Each row was made from one path, in order. Every step used is in the known rows, and no mark comes twice. Write each row's path.
Known rows
riru-gezi: [  2  -3   2   0  -5   1  -8  -3   1   0  -4   3   4  -6   7  -8   0   1
   1  -5  -3   2  -3   3  12  -4   0   0   1 -17   5  -1   4   0  -6   3
   3   1   2   3  -2  -1   6  -3  -1  -2  -5  10  -1   2  -4  -1   5]
pigafe-ripof-luganog: [  1  -3  -3  23   2   7   8   9  -1  -1  21   4   8  16   6   6  -4  -3
   3  -1   3   4  -7   2  11   1  -3   1   3   8  -3 -13   0   7   3   6
 -12   0   0  -1   5  -1   1   1  -3  -1   6   1  -1   2   4   4   2]
riru-gezi-kaded: [-14  -2   6  -2  -6  -9  -4  -7   0   1 -12  -7   5  -2  11  -6  -2   3
  13  -8  -3  -2  -3   4  13   7  -5   2   8 -15   0  -7   5  -1  -2   7
   1   1   4   0  -3   0   6 -18  13   0  -4  16  -6   2   1  -3   4]
diguke-fedutu: [  3  -1   5  -4   6   6  -2 -14  -4   4 -10  -1  10   1  -3   7   3  -2
   6   2  -1  -4   0  -1  -1   2  -3  -2   4   3   0   3   0  16   2   3
   2   1 -16   4   8   0  -2  10   0  -2  -7  -2  -5   2  -2   2   5]
fosed-meril-ripof-fazo-fedutu-diguke-vugaf: [ 11  -3   6  22  -2  -2  -2  -1  -5  -8   9   9   7  -4   2   5  12  13
  27  -6  39   5   5 -24 -18  34   2   4  -3  16  -3 -12  -2  28   8  10
  16  13 -16   4   2  -4   1  11  -5   3  -4 -28 -13  -1  18  -3  -4]
fosed-fazo: [  1  -8  -2  -6  -3  -4  -3  -4   0   1   1   0  -2  -2   0  -2  -3  12
   4  -1  13   0   1 -10  -3   1   0   0  -1   2   0   7   3  -2   0   6
   3   1   0  -3  -1  12  -4  -3   1  -1   0  -9   7   2   0   5   3]
pigafe-ripof: [  0   1  -5   5   1   3   8   9  -3   1  20   3  -1  -3   5   0  -1   1
   0   3  -2   2  -4  -3  12   1  -4  -3   1   2  -1   1  -3   8   4   2
 -13   4  -2   1  -3   2   2   0  -6  -3  -1   4  -1   2  -2   2  -3]
diguke-fedutu-meril-fosed-fazo-ripof-pigafe: [ 17  -4   8  11   1  -5   4  -4   0  10   7   8  19  -3  10 -19  26  12
  22   8  32 -11 -12 -19 -16  27   8   5  -2  17  -3  20  -2  26  16  11
  -6 -10 -20  -5   6  -7  -6   0   0  -7  -4 -20   0 -13   6  -1  21]
gezi-riru-fedutu-diguke: [-15   2  10  -8  -3  -6  -2  20  -1   9 -12  -5   0  -3  11   1  -3   2
  40 -12  18  -5  -3  -4   8   9 -11  -4   4  -4  -2  -9  18  -1   9   3
  -1   9 -21   9   4 -12   7  -9  -4   6   4  -7   2   2  10  -7  -8]
diguke-vugaf-fikekam-fedutu: [ 10   8   4  -4   4   7  -6 -13 -10   3 -13   3  -2   0  -4   7  -6  -3
   2  -3  -4  -6  -2  12  -2   6   8  -5   2   1  -3  -1   6  13  13   7
   2  -2 -16   1   4  -1   0 -12   0  -9   0  16 -28   2   5  -1  -2]
riru-fedutu-diguke-vugaf: [  5   5  10  -5   0   8  -4  12  -4   1 -13   1   4   4   8   7  -3  -3
  19 -12  15   1  -2  -8   1   8  -2   0   1  -3   0  -3  15  16   6   3
   8   4 -14   5  -1 -15  -1  -7  -9   7  -1  -3  -1   1  16  -3 -11]
fikekam-vugaf-diguke-fedutu-fazo: [  8   1   3  -6   7   0 -10  -8  -1  14 -14   1   6 -10  10  30   1  -2
  15  -8  32 -11  -4 -12  -8   7  25  -3  -3   5   2   3   7  14   5  15
   3   3 -19   5   8  -7   7   4  -3  -4  -4   5  -7  -4  11  -3   2]
riru-fedutu-meril-ripof: [  6  -2  10  -3   2  -6   0  18  -6   9   8  15  -4  -8  20  -6  19   2
  19   0   9  -7   4  -8   5  20  -7  -1   2   9   4   7  12   8   4  -1
   7   4 -28   5  -4 -12   9  -2  -5   4   0  11  -4  -9   1   2  -3]
diguke-vugaf-fikekam-fedutu-fazo-ripof-luganog: [ 16  -6  12  13   3   6  -4 -10  -5   3   8   4  13  10   7  -6  -7   1
  24  -2  14  -2  -8  -4  -9   8   7   3  -3   7  -5  -8   9  30  16  15
  -4  -5 -15   3   9 -12   4  -8   4  -9   6   7 -32  -5   7   0   2]
vugaf-diguke-fedutu-fazo: [  4  -3   6  -4   3   1  -7 -14  -1  14 -13  16   4  -7   5   3  -2  -3
  18  -5  31   0  -3 -13  -7   6  14  -3  -5   3   0   7   7  15   5   9
   2   5 -21   2   5  -4   9   9  -3  -5  -8  -3  -2   1  -5   2   6]
pigafe-ripof-fazo-fedutu-meril: [  3  -4  -5  12   4   2  14   1   1   3  15   6   1 -14  17  11  19   0
  21   5  10  -8   1 -18   9  18   1  -3   1  22  -2 -27   0  20   3  10
 -11  15 -19  -3  -5 -13  -3  10  -3  -7   0  -5  -3 -10   3   2   2]
luganog-ripof: [-2 -5  5  3 -1  0 -1  6 -1  3 17  1  7  1  2 -1  2  2  1  1  1  1 -2  3
 -1  3 -3  3  0  0  1  3 -3  8  1  2 15  3 -3  1  0  3  5  0  0  1 -1  6
 -5  9  3 12 -3]
fedutu-fazo-ripof: [  7  -5   7  -1  -3  -2   3   1   5   2  20   5   9  -7   9 -17   2   4
  18   5  13   1  -2 -16  -5   4   0   4  -3   1   0   5   3  17   5   7
  -5   2  -5   5  -6 -12   4   4  -1   0   1  -7  -5  -7   0   1   2]
fedutu-meril-ripof: [  4   2   3   3   0  -6  -2   9  -2   2  18  13  -3  -3  11 -11  21   2
   6   2   9  -7   3  -7  -8  19  -3   1  -1   7   3  11  -8   3   5  -1
   3   1  -6   1  -6  -7   8   0  -4   0  -1   9  -2 -11   0  -1   2]
fikekam-vugaf-diguke: [  4   5  -4   0   0  -2 -10   6  -1   6  -2   2  -3  -6   5  26  -3  -1
  -6  -9  17  -6  -4   3  -3   3  26  -3  -6   1   3   2   1  -4   1   6
   0   3   1   1   4   4   9  -9  -5  -1  -1   3  -3   1  14  -5  -5]
pigafe-ripof-fazo: [ -1  -5  -6  22  -6   3   9   4  -9  -1  24   6  -6  -6   7   3  -4   0
   7   3  11   3  -1 -13  13   1   0   1   2  12   0 -21   2   5   3   9
 -14  10  -4   1  -5   2   0   1  -3  -3  -1   0  -5   2   5   7  -1]
fosed-meril-ripof-fazo-fedutu-diguke-vugaf-fikekam: [ 12  -2   8  20  -7  -3  -5   6  -9  -1   6  27   4 -11   3   5   6  13
  29 -12  36  10   3 -10 -16  36   5   3  -7  17  -4 -13  -1  27  14  13
  15  13 -16   1   2  -3   7  11  -5  -7  -4 -28 -32   3   9   0  -5]
gezi-riru-fedutu-meril: [-10   3   6 -15   7  -3   1  21  -1  10 -14  -7  -4  -3  13   8  15   2
  28  -8   2 -15   0  -4   9  20 -11  -4   7  11   0 -16  15   3  -1  -3
  -5   9 -20   6  -2 -13   2 -11   0   1   3  14  -4  -9   8  -7  -4]
diguke-vugaf: [ 5  2  1 -1  4  5 -3  3 -4 -9 -7  0  6 10 -2  8 -5 -2 -8 -1 -3  0 -1 -2
 -5  3  1 -1  4 -2 -1 -3 -5 15  1  3  1  0  7  3 -4  1 -8 -7 -3  3  1  6
 -7 -1 13 -2 -6]
diguke-fedutu-meril-ripof-pigafe: [  8  -1   9  22   7  -2  -1  10  -5   7  10   8   4   3  12  -1  25  -2
  21  11  17  -9   1  -8  -9  22  -4   2   3  11   1  12  -7  16  19   7
   4 -13 -33  -2   7 -14   5   7  -6  -2  -5   3  -4 -10   6   1   2]
fedutu-meril-ripof-pigafe: [  7   2   3  25   2  -8   0  22  -1   1  18  10  -4   1  15 -10  19   2
  16   6  16  -5  -2  -7  -6  17  -2   5  -2   9   2  11  -8   2  18   2
   1 -12 -17  -8  -4 -11   7  -4  -2   0   0   6   1  -9  10  -1  -3]
pigafe-ripof-fazo-fedutu-diguke-vugaf: [  6  -1  -1  19   0  10   9   3  -3  -6  10   6   9   0   9  17  -5   1
  22  -4  25   3  -3 -19   0  11   2   0   1   7  -5 -22   1  31  11  15
  -4  15 -14   3  -4 -13  -3   3 -10   2  -1 -22  -6   0  18  -3  -9]
gezi-riru-fedutu: [-11  -4   7 -11   0  -5  -2  18  -9   6 -12  -5  -1  -1   4  10  -1   3
  26  -6   0  -8  -1   1  10   7 -11  -4   8  -1   1  -8  21   3   4  -1
  -2   7 -17  11   2  -1   1 -11   1   4   0   5  -5   1   6  -2  -5]
fazo-fedutu-diguke: [ -1   2   2  -1   0   0   3  -3   9   3  -5   3   8  -6   4   4   4   1
  24  -3  16  -2  -1  -6  -6   8   0  -1  -5  -2  -4   1   2   8   6   7
   7   7 -15   0   7 -15   4   9  -4   0  -3 -25   8  -4  -1  -9   1]
fazo-fedutu-diguke-vugaf: [  8   2   4  -3   5   5   0  -1   6  -6 -14  -1  13   4   0  14  -2  -1
  16  -9  16  -1  -3  -6 -11  12   2   0  -2  -3  -6  -1  -1  26   9   5
  10   5 -10   2   2 -14  -3   3  -7   5  -1 -21  -2  -3  14 -10  -5]
meril-fosed-fazo-fedutu-diguke-vugaf: [ 18   4   4  -7  -4  -1   1  -6  -3  -6 -16   7  14   2  -1   3  -1  12
  18 -11  40  -2 -10 -19 -21  20  11  -3  -4   2  -5  22  -1  24   9  13
  12   4  -4  -1   0  -3  -6  -3  -5   0   0 -31   0  -7  13 -10  10]
ripof-fazo-fedutu-meril-fosed: [ 12   3   2  10  -2  -1  10 -11  -3   4 -11  10   1 -12  10   2  21   0
  16  -1  24  -9  -5 -19  -7  28  13  -1  -3  23  -3 -14   3  12  -1   9
   1   7 -10  -3  -4 -12  -3   8   3  -8   3 -13  -3 -17   2  -6  18]

Which path is each row?
[  0 -10   4  18  -6   0  -1   0  -5   0  19   4   4  -2   5   1   1   3
   6   2  15   3  -1 -10   1   2   2   4   2   7   1 -18   1   8  -1   4
  15   5  -4   1  -2   3   4   1   6  -1  -1   1  -7   9   8  15  -3]  luganog-ripof-fazo
[  2  12   4   1  -3   4  -6  10  -3  -1  -8  15   2  -1   1   2 -12  -1
  10 -16  13   6  -6   6 -10   8   4   4  -5  -3  -3  -1  -1  12  11   6
   4   4   3  -1  -2 -10   6 -10  -7  -6   1  -6 -22   1   5  -3 -10]  fedutu-diguke-vugaf-fikekam
[  6  -8   7  21  -1  -4   3  14   5   2  23   0   7  -3  13 -16   2   4
  25   9  22   1  -7 -15  -7   4   0   7  -2   1  -3   8   0  16  16   9
  -9 -10 -10  -3  -4 -15   2  -1  -1  -1   3  -9  -2  -6   8   0  -1]  fedutu-fazo-ripof-pigafe
[ 14  -4   0  -5  -4  -6   3  -9  -3   2 -11   9   8  -5  -2   2   4  12
  12  -1  25  -3  -9 -12 -11  14  10  -4  -5   8  -4  22   2   9   3  10
   7   2  -8  -3   2  11  -6   3   2  -5  -1 -26   3  -5  -2  -5  21]  meril-fosed-fazo-fedutu
[  5  -6   6  25  -9  -6   1   1  -7   0  14  15   4  -9   8   2   6   3
  32   0  38   2   3 -19  -9  15   1   2  -4   4  -1  -5   4  13  14  12
  13  10 -24   4   4 -11  11  12  -3   3  -3 -29  -2  -4   5  -6   0]  meril-ripof-fazo-fedutu-diguke
[ 12  14   3 -12  11   9  -2 -12  -2   6 -12   3  -6  -3   4   4  10  -1
   6  -5  -3 -14  -2   8  -6  18   5  -5   1  14  -3  -6   2  15  11   6
   0   0 -18  -2   0 -10  -1 -15  -1 -12   1  24 -27  -9   5  -2  -3]  diguke-vugaf-fikekam-fedutu-meril
[  6   5   3   0   0   4  -6   8  -9  -2 -10  13   2   2  -3   9 -10  -2
  -5 -10  -3   3  -3  10  -4   4   5   0  -1  -3  -2   0  -3  15   7   3
   0   1   4   2  -4   2  -2 -10  -2  -8   1   6 -26   1   3   2  -6]  diguke-vugaf-fikekam
[  6   7   6  -2   1   5  -2   5  -2  -1 -14  17  11  -4   1  13  -7  -1
  18 -13  13   4  -4   6 -13  13   4   0  -6   1  -6  -4  -1  24  14   9
   8   7  -9   0   2 -13   2  -1  -5  -8  -1 -19 -24   0   3  -9  -6]  fazo-fedutu-diguke-vugaf-fikekam
[  4  -7   4  18  -6  -6   1  -5   0   1  16  15   2 -14   8  -4  15  13
  33  -1  41   6   6 -20 -12  32   0   3  -5  12  -1 -14   0  12   7  10
  14  12 -18   1   7  -4   7  18  -2   1  -3 -34  -4   2   6  -1   1]  fosed-meril-ripof-fazo-fedutu-diguke
[ 10  -2   8  25  -6  -2  -2   5  -9  -7   8  12   8   1   5   8  -2   2
  23  -4  36   3   2 -22 -15  15   3   3   0   2  -2  -4   0  28  15  12
  15   9 -18   6  -1 -10   2   7  -6   7  -3 -24  -9  -4  19  -6  -6]  meril-ripof-fazo-fedutu-diguke-vugaf
[ 13 -11   5  15   1  -6   0   4  -1   1  14  12  12   8   9   5  19  11
  22   0  28  -4   4 -16  -9  22  -2   0  -2  15  -3   6   3  15   6  11
  11  -1 -20  -2  10  -1   3  10   1  -4   6 -18   4 -11   4  -1   9]  fosed-fazo-fedutu-meril-ripof-luganog
[ 14  -3   2  -6  -3  -7   6  -4   5   3  14  10  11  -6  10 -24  23  14
   5   1  23  -7 -10 -18 -14  26  10   2  -6  16   0  16  -5  15   3   5
  -5   2   2  -1  -4   1  -5  -4  -1  -5   0 -15   0 -16  -1  -2  17]  fedutu-meril-fosed-fazo-ripof
[  5 -11  10  19  -1   0   2   3   4   1  21   2  17  10  10 -12   0   3
  21   1  19   4  -4 -13  -7   4   0   7  -1   6  -2  -8   4  17   4   9
  -6  -6  -1   3   5 -12   3   5   3   1   9  -9  -4  -8   4   0   5]  fedutu-fazo-ripof-luganog
[  6   3   1  -3   5   2 -13  -8  -1  13 -13   0   8  -4   1  35   4  -3
  -2  -7  17 -10  -5   1  -4   4  24  -5   0   3   2   2   3  13   4  10
   4   2 -14   7  14   5   5   0  -5  -1  -5   1  -6   3  10  -3  -1]  fikekam-vugaf-diguke-fedutu
[ -2  -4   2  15  -6   1   2  -8   2   4  -3  -1   3 -10   5   6   0   1
  29  -2  30  -1   3 -16  -5   9   3   3  -4   8  -5 -20   6   7   6  11
   5  12 -16  -1   4 -15   2  10   0   0  -3 -28   1  -4   7  -5   0]  ripof-fazo-fedutu-diguke
[ 14  -3   8  -5   4  -2  -8  -3   2  12   5   3  18 -11  11  18   5   3
  15  -1  31 -10  -7 -16 -11   7  23   0  -3   4   1   7   4  31   7  14
  -3   5 -18  11  10  -7   7   3  -6  -2  -3  -5 -11  -3  10  -5   0]  fikekam-vugaf-diguke-fedutu-fazo-ripof
[  9 -14  14  18   0   2  -8 -10   2  13   6  15  24   9   7  -6   0  -1
  22  -2  34   2  -7 -14  -9   9  14   3  -4   9  -1  -6   9  32   8  13
  -4   1 -19   7  12  -8   9  12   0  -3  -2 -17  -8  -2  -2   0   7]  vugaf-diguke-fedutu-fazo-ripof-luganog
[  7   0   9   0   6  -2  -2  -2  -4   7   8  11   8  -2   7  -3  24   1
  12   5   9  -9   3  -9 -10  21  -5   0   4   8   3  10  -7  19   8   4
   6   1 -25   5   3  -9   5   9  -5   0  -6   6 -10 -10  -3   0   4]  diguke-fedutu-meril-ripof
[ 10 -14  14  17   4   6  -1 -10   1   6  12   1  28  13   8  -2   4   1
  26   4  19   1  -4 -18  -9   5  -2   5   1   8  -4  -8   4  32   6  12
  -3  -3 -16   8  13 -15  -1  16   3  -1  -1 -13  -9  -6   2   3  10]  diguke-fedutu-fazo-ripof-luganog
[  7   1   5  16  -5   6  -3   0  -5  -1 -11  15   4  -6   1  15 -10  -2
  24 -13  26   4  -2  -5 -10  13   7   2  -4   8  -6 -24   3  22  10  15
   6  12 -13  -1   1 -12   0   4  -3  -8  -1 -25 -24  -2   9  -3  -7]  ripof-fazo-fedutu-diguke-vugaf-fikekam
[  7  -4  -1 -16   4  -3   2  -9   8   3  -5   3   4  -9   7   5  19  12
  17   0  16 -10   4 -16  -9  17  -1  -3  -2  14  -4   5   3  14  -1   9
   6   7 -15  -7   2  -3  -5   5   2  -8   0 -13   7 -11   1  -4   4]  fosed-fazo-fedutu-meril
[ 23  -1   5 -10   2  -3  -7 -10   1  15   0  12  19 -10  12   8  27  13
   6  -6  40 -16 -15 -17 -19  29  32  -2  -8  18   1  20   1  29   5  14
  -3   5  -9   5   7   5   0  -4  -5  -5  -2 -11  -7 -13   9  -5  13]  fikekam-vugaf-diguke-fedutu-meril-fosed-fazo-ripof
[ -1   6   1  -3   2   2   1 -20   4   8  -3  -8  -5  -2   4  -8   5   0
  22   1  16  -8  -4  -3  -2   6   4  -2  -2  -4  -3   1   5  -3  12   6
   2   3 -22  -3  11 -14   7  -5  -1   0  -2  -1   5  -3   3  -5   2]  fikekam-fedutu-diguke
[  6   0   4  21  -5  -7   0   4  -5   1  18  13  -8  -7  14  -7  18   1
  11   1  21  -4   6 -20  -4  21   3   3   0  16   4 -11  -2   5   8   5
   3   6 -13   2  -5  -6   7   3  -1   1   0   4  -6 -11   8   1   0]  fedutu-meril-ripof-fazo
[  4   7   3   0   2   5  -3   4   2  -7  -4  -1   4   9   1   1  -5  -1
   6 -10  15   2  -3  -7 -11   6   2   3  -1  -3  -4  -1  -4  13   7   4
   5   3   4   2  -4 -12  -3  -7  -8   5   2  -5  -3  -3  15  -5  -8]  fedutu-diguke-vugaf
[ 14  11   7  -1   9   0  -5  -3 -10   4   6  14  -5  -5   8  -3  13  -1
   8  -2   3 -12  -1   4 -11  25   5  -3   0   9   1  11  -2  19  18   4
   6   0 -25   2  -2  -7   7 -14  -4 -10   0  22 -32 -10   6  -4  -2]  diguke-vugaf-fikekam-fedutu-meril-ripof
[ 15   3   9  19   4   1  -1   0  -6   6  11   3   4  -4   8 -10  -6   2
  30   4  17  -4 -10  -2  -9  11   6   4  -1   2  -6   5   5  27  28  15
  -5 -12 -27  -3   1 -16   2 -13   0 -12   2   7 -29  -5  12  -1  -2]  diguke-vugaf-fikekam-fedutu-fazo-ripof-pigafe
[ 15  -3   4  13  -4  -9   7  10   5   4  15   8   9  -3  13 -26  22  13
  15   6  30  -6 -13 -19 -14  25   9   6  -6  16  -2  20  -5  12  14   8
  -8 -11  -3  -7  -4  -5  -4  -8  -1  -6   1 -15   3 -16   9  -2  14]  fedutu-meril-fosed-fazo-ripof-pigafe
[ 12   6   6  -8   7   4  -4 -13  -9   6 -12   6  -5  -5   3   4 -10  -1
  19  -4  10  -5  -4  -2  -6   7   9  -4  -1   1  -4   1   9  16  11  11
   2   0 -22  -1   0  -9   2 -10   0 -12   1  19 -29  -5   4   0   0]  diguke-vugaf-fikekam-fedutu-fazo
[  7  -4  11  16  -6   4  -4   8  -5   2   4  17  10  -8   4  14  -7   1
  24  -9  28   6  -4  -5 -12  14   6   3  -5   6  -7 -18   1  32  15  15
  22  14 -13   0  -1  -9   7   2  -2  -7  -1 -18 -29   9  12   8 -11]  luganog-ripof-fazo-fedutu-diguke-vugaf-fikekam
